Each row comes from the steps of one path. Every step used is in the known rows, and no mark comes twice. Write the path behind each row, first mark first.
In the rows, zero is written as 128.
Known rows
pezib nibo pere gulup geba: [151  95  89 154 135 135  57 112 138 134 156 131 185 146 142 126  97 139
 115 159 130 107  60]
nati kifi gulup pere fidi: [147 152 140  97  41 165 144 197  80  79  87 121 123  62 149 168 146 115
 122  75 137 150 220]
fidi geba gulup pere: [100 116 139  81 126 198 154 164 114 113 185 121 113  81 154 155 186 167
 133 108 132 164 205]
nati kifi gulup geba nibo: [ 91 142 145 152 105  95 152 222 117 110 121 127  96 160 146 137 193 216
 137 126 137 137  96]
nibo pere gulup: [141 125 134 165 115 116  95  94 161 172 129 122 131 144  99  94  79  97
 122  93 103 121  99]
fidi pere gulup geba nibo: [144  96  99 143 149 134  88 116 145 119 130 143 155 133 151 126 125 133
  82 168 129 153 106]
pezib nibo pere gulup geba fidi: [163 116 105 164 169 129  94  91 127 132 146 129 174 151 135 130  95 106
 122 203 147  87  44]
gulup geba: [127 125 125 157 148  97 112 138 134 148 143 153 154 154 177 117 164 167
 150 147 104 113 117]
pere fidi geba: [119 156 135 110 129 118 147  94 131 115 108 124 103 115  84 136 129 115
 133 112 146 129 144]
kifi nati: [103 113 142  93 119  81 191 100 127 171  86 142 132 154 159 116 134 163
 178 123  57 157 157]
geba fidi: [149 153 155 148 157 103 194  91 131 159 124 131 129 147 132 129 134 112
 170 146 114 100 120]
pezib nibo: [151 111 107 103 114 145 168 102 133 138 150 117 186 131 142 162 129 164
 167 123 128 114 117]
kifi gulup pere fidi geba nibo: [103 141 119  70  96 184 167 142 109  91  99 115  98 117 105 174 145 109
 113  97 165 162 190]
nibo pere: [115 122 150 117 131 116 133 122 145 170 156 121 121 152 110  93 112 131
 159  87  98 104 124]
nati kifi gulup: [109 151 166 133  76 123 172 203 108 121 114 114  96 127 133 131 169 171
 168  74 124 129 153]
gulup pere fidi geba nibo: [140 138 120  77 117 166 158  87 127 104 126 125 120 102  93 167 129 121
  99 126 153 159 161]
gulup geba fidi: [140 146 141 169 182  88 149 118 120 145 134 152 139 159 172 121 161 136
 159 191 117  92 101]
pere gulup geba: [151 126 111 203 134  98  70 113 146 150 117 151 162 146 167 118 130 135
 112 151 107 129  94]
fidi geba nibo pere gulup: [106 125 140 142 149 130 124  75 173 155 149 111  87 170  38 102  93 124
 103 114 139 135  59]
nibo pere gulup geba fidi: [146 136 136 198 176  93  85 100 135 155 129 144 130 162 131  92 102  87
 116 180 119  93  63]
pezib nibo pere fidi geba gulup: [ 75 112 108  59 114 161 136 156 123  84 156  86  95  85  73 149 119 146
 122 101 183 140 134]

Which path is each row?
[100 143 143  91 139 121 122 103 133 119 127 116  85 126  53 102 106 102
 128  99 144 113 130] => nibo pere fidi geba
[112 144 123  68  98 194 145 148  89  88 104 124 113  95 131 166 153  91
 128  91 153 145 227] => kifi gulup pere fidi geba
[107 130 112 135 135  69  93 137 146 132 118 129 109 156 104 106 105 138
 106 133 135 125  81] => gulup geba nibo pere fidi
[174 127 135 137 153 156 145  78 125 124 113 131 143 105 130 130  96  56
 118 161 129 123 147] => geba fidi pere gulup
[151 124 147  89 170 153 186 102 107 122 138 131 136 114 138 128 134  93
 155 158 124 107 169] => geba fidi pere
[161 105 116 123 123 164 107  99 137 128 121 129 156 100 139 124  98  89
 111 116 114 144 164] => fidi pere gulup
[165 149 128 217 167  89 107  91 136 147 110 152 148 151 161 124 126 103
 120 192 122 109  77] => pere gulup geba fidi
[ 70 131 154 135 113  98 128 232 117 117 142 119  78 169 116 106 171 200
 136 113 133 122  83] => nati kifi gulup geba nibo pere
[175 136 115 100  85 151 128 108 114 120 108 141 164  76 156 156 112  90
 117 101 114 145 203] => gulup pere fidi
[134 128 110 101  71 156 130 173 115 107 118 121 131  48 171 166 133 117
 107  83 128 179 226] => geba gulup pere fidi
[125 140 131 113 109  96 116 118 140 142 109 121 112 121  89 102  82  94
 134  81 119 115 135] => nibo pere fidi
[ 98 114 130 139 158  86 114 141 152 160 163 134 121 185 123  95 136 176
 132 139 111 115  66] => gulup geba nibo pere
[112 135 160 106 150 150 154 220  58  68 128 135 107 111 171 130 197 141
 147 177 147 107 168] => nati kifi gulup geba fidi pere
[154  96 104 145 149 148  62 123 125 114 131 150 170 114 177 118 129 113
  99 163 117 134 142] => fidi pere gulup geba
[142 124 106 203 133  86  97 105 168 155 118 141 145 168 144 127 123 156
  98 153 120 146  57] => pere gulup geba nibo
[160 104 103 133 109 150 102  86 152 147 144 110 174 133 105 132  68 114
 127 112 130 116  80] => pezib nibo pere gulup
[ 58 134 139  90 126 124 126 168 133 107 139  98  51  95  69 111 128 130
 118  78 157 147 151] => nibo pere fidi geba gulup
